What can hang from each mark
J372: J272
J629: J220 J873 J876
J873: J629 J876
J134: J654
J220: J272 J629
J272: J134 J220 J372
J876: J629 J873
J654: J134

Each row was made from one small tree. The marks that hang from a mark follow it in brackets, in the order of their numbers. Every link used is in the known rows. Write each row's tree.
Known rows
J220{J272{J372}}: [-26.8   6.6  -5.9 -17.0 -16.4   0.2  -0.4  -6.6   4.0 -11.0  -8.4   3.8
   9.9   3.6 -14.4  -1.4  -7.4  -6.1  10.9   3.6]
J372{J272{J134{J654} J220{J629{J873 J876}}}}: [ 17.0  -0.8  11.3  -2.1  -9.4  -7.9  21.2   5.7   6.3   7.6   4.2  -6.3
  -2.7   0.7  14.1  -0.5   6.0  12.9 -11.1  -7.9]
J372{J272{J134{J654} J220{J629}}}: [ 20.9   9.7 -41.3   8.9   0.3 -16.0   7.8  17.2   3.9   8.3   6.8  -6.6
   2.9  -3.6  -1.9  -0.4  -1.2   2.9   4.9  -0.5]
J629{J220 J873 J876}: [  6.8 -16.8  49.8  -4.2  11.4  16.6  -3.3 -18.8  -9.7   4.0   2.5   2.4
   6.6  -3.6  13.0   2.2   0.5 -10.6 -15.1  -6.4]
J629{J220{J272{J134}} J876{J873}}: [ -2.0 -10.3   0.4 -28.4   2.3   8.6   4.4 -17.1 -12.9   4.9  -2.3  -1.9
 -12.2   1.6  -2.7  -1.1  -0.4  -0.8   5.8  -1.7]
J629{J220{J272} J876}: [ -5.3  -8.6  29.4 -22.4 -17.4   0.7   7.1 -16.9  -1.5   0.4   2.7   0.9
   6.7  -1.1   6.2   4.8   0.0 -12.1   5.6  -4.6]
J629{J876}: [  6.8   0.9   5.3 -12.3  -9.6  -9.3 -10.6 -13.1  -7.0  -8.3  -4.1   0.3
   7.0 -11.5   6.5   1.0  -3.4 -19.3   9.4   7.4]
J876{J629{J220{J272}} J873}: [-37.2 -25.2   5.5 -23.8  36.5  12.0 -11.3  14.7  -8.1  14.5  -8.2  10.2
 -11.5 -17.2 -12.1   6.5  -4.0 -14.3  15.0  -1.2]
J876{J629{J220} J873}: [-18.5 -24.3   4.5  -3.8  56.7  17.7 -26.0  15.4 -14.7  14.3  -5.8  10.3
  -9.9 -23.0 -10.7   3.6  -7.0 -18.3   6.1   3.3]
J876{J873{J629{J220}}}: [-19.8 -16.1   5.8   6.3  47.9   1.6 -37.3  -2.4  -6.9  11.0  -3.6   4.1
 -10.7 -19.7  -3.2   7.0  -6.5 -17.5   2.3   2.1]
J272{J134 J220{J629{J873}} J372}: [ 13.5   5.5 -16.9   9.8  33.7   1.0  -1.1   5.8   6.6   1.9  11.7   4.7
  -7.6  11.8 -11.7 -10.0  -0.3  13.1  -5.9  -0.3]
J220{J272{J134{J654} J372} J629{J873{J876}}}: [ -2.9  19.7  -9.0  10.8 -28.2  -3.5   4.4  -3.7  10.7  -8.6  -7.1  -2.7
  -4.5  10.2  15.8  -2.0   7.6  22.8 -11.0  -2.7]
J876{J873{J629}}: [-30.3  -6.7 -15.1  -7.1  35.7 -14.4 -40.5   1.2  -6.2   3.4 -12.9   4.3
 -10.9 -23.4  -3.5   6.2  -7.4 -18.1  16.5   9.4]
J220{J272{J134{J654} J372} J629{J876{J873}}}: [-20.3  10.0  -2.6 -17.6 -18.8   2.1   4.7  -4.1  12.5  -3.8  -9.8  -4.9
 -19.1   0.2   4.9  -2.9   0.3  22.5  -5.7   1.0]
J372{J272{J134{J654} J220}}: [ 19.8   7.4 -33.8  15.0  -7.1  -0.2  10.8  12.3  -9.2   2.9  -0.4  -8.4
   9.6   0.3  -9.7  -1.6  -6.5  -1.2  -1.8   3.4]
J654{J134}: [ 18.0   3.6 -33.0 -14.1   3.6  -0.8 -13.3   2.9 -18.4  -8.8   3.8  -0.2
  13.0  -2.8 -10.9  -2.8  -2.5 -14.5  22.3  12.3]
J372{J272{J220}}: [ -4.7  -1.7 -17.0 -12.5   0.9 -12.8   1.8   2.0  -7.8   0.9  -2.3  -1.9
   8.0  -4.8 -16.0   0.7  -7.8 -19.0  13.6  -1.7]
J629{J873 J876}: [ -3.7  -8.4  29.7 -15.6  -1.3   2.9  -5.6 -15.0  -8.1  -3.2  -6.2   2.7
   5.8  -8.1  12.5   1.5   0.1 -11.3  -2.0   1.2]
J873{J629{J220{J272{J134 J372}} J876}}: [  1.4   1.1  26.3   0.1  -9.2  -2.8   6.1  -8.4  13.6 -10.1  11.5   1.4
   2.8  11.6  -7.3  -2.0   1.5   2.2  -0.3   3.8]

Write each row's tree
[  0.0 -21.1   4.2  -6.3  28.8  15.4   9.4  19.7  -6.4  12.5   6.2  11.7
   5.0   0.3  -9.3   1.1   4.9  -5.2  10.7   0.2]  J876{J629{J220{J272{J134}} J873}}
[ -1.9  -2.1  21.5  20.1  -3.9  37.6  14.9  -0.2   0.0   4.0   1.0  -1.7
  10.8  15.8  -3.5  -2.3  -1.4  19.6 -29.8  -5.6]  J629{J220{J272{J134{J654} J372}} J873}
[ 18.3  16.1 -20.0  19.4  14.3  -9.8  -6.3  -6.1   3.0  -7.2   6.5   1.3
 -14.3  13.7   1.1 -10.1   4.0  14.2  -6.3  -1.3]  J272{J134 J220{J629{J873{J876}}} J372}
[  2.0   1.9 -14.6 -13.1  -0.5  -9.7   6.9   3.3   0.9   8.2  -5.0 -10.2
 -20.3  -7.5   5.9  -1.1   0.0  10.5  -3.5  -3.1]  J372{J272{J134{J654} J220{J629{J876{J873}}}}}
[  5.2  13.6 -24.5   5.2 -22.8 -15.9   1.1  -0.9   2.3  -1.1  -6.2  -2.4
  -4.4   0.2  25.9   3.7  10.8  12.1   2.4  -2.6]  J220{J272{J134{J654}} J629{J873{J876}}}
[ 24.0   9.2 -12.1   0.5 -17.5 -18.8  16.5   7.7   7.7   2.6   7.3  -8.9
  -1.6  -2.4   7.6  -1.5   2.7   5.6   0.0  -1.8]  J372{J272{J134{J654} J220{J629{J876}}}}
[ 18.2   8.3 -37.1   7.0 -19.3  -0.7   2.7   8.6 -10.3  -2.7  -7.8  -6.8
  19.3  -6.3  -4.9   0.4  -3.8  -6.9   4.5   6.1]  J372{J272{J134{J654}}}
[  4.2  13.8 -12.7 -28.1 -26.3 -17.5  11.3  -7.4  16.2 -13.0   5.8   1.2
  -2.4   8.8  -4.3  -6.1   3.9   6.7  15.8   3.3]  J220{J272{J134 J372} J629{J876}}
[-25.8  -3.4  24.8   5.1   5.7  -1.0  -8.9  -1.6  13.9  -3.5   4.7   6.1
   6.7   2.1 -11.6   3.9  -4.2  -6.9   1.4  -0.5]  J873{J629{J220{J272{J372}}}}
[  1.8  16.8   5.8  41.4 -21.6   1.1  -5.5  -1.4   9.2 -10.5   0.4  -3.8
   1.4   9.7   7.3   1.4   2.1  10.6 -14.8   3.4]  J873{J629{J220{J272{J134{J654} J372}}} J876}
[-10.8  -6.9  21.8  -2.6  -9.2   2.6  -1.7 -18.8 -10.3  -0.2  -6.0   0.7
   3.2   3.2  14.4   5.6   3.8  -6.8  -2.3 -10.8]  J629{J220{J272} J873{J876}}
[  3.6  12.5  -4.2  21.7 -10.5 -11.1  -8.2  -7.7   5.8 -14.4   5.6   0.5
   0.3  13.3  -5.1  -1.7   2.8   0.1   4.3   3.1]  J873{J629{J220{J272{J134 J372}}} J876}
[  7.1   7.5  -2.7  21.0 -11.3  26.7  11.2   1.2   1.3  -1.0   3.2  -2.9
  12.8  12.3  -9.1  -3.0  -4.7  12.3 -18.2   0.5]  J629{J220{J272{J134{J654} J372}}}
[ 10.3  -3.4  12.3  -5.6  -4.8 -16.1   2.2  -5.8   5.5  -1.1  12.2   1.8
   3.0   2.3   2.1   3.4   5.2  -7.9  13.0   4.1]  J873{J629{J220{J272{J134}} J876}}
[ -8.1 -10.3  28.9 -28.2  -3.9 -20.2  11.9  -4.9   7.5   4.6   1.6  -0.3
  -3.6  -4.2   8.5   1.7   3.9  -5.0   3.8 -12.7]  J372{J272{J220{J629{J873 J876}}}}
[  3.2   7.4   2.4  31.5 -13.5  18.9   5.6  15.3   1.8  -6.6  -1.7   1.5
   0.6   5.8   0.2  -1.6   1.5   8.5 -11.4   5.2]  J873{J876{J629{J220{J272{J134{J654} J372}}}}}
[ -9.3 -12.6  29.3  19.1  13.4  39.1  14.5  24.7   3.9   7.7   1.3   7.1
   7.1   7.2  -7.0  -1.3   0.7  16.0 -22.7  -0.3]  J876{J629{J220{J272{J134{J654} J372}} J873}}
[ 19.1  10.6 -19.0  19.9 -11.5 -15.5   7.0   5.2  -1.1   2.5  -1.5  -8.4
  -5.9   1.7  16.8  -0.3   6.9  10.1  -8.2  -7.9]  J372{J272{J134{J654} J220{J629{J873{J876}}}}}
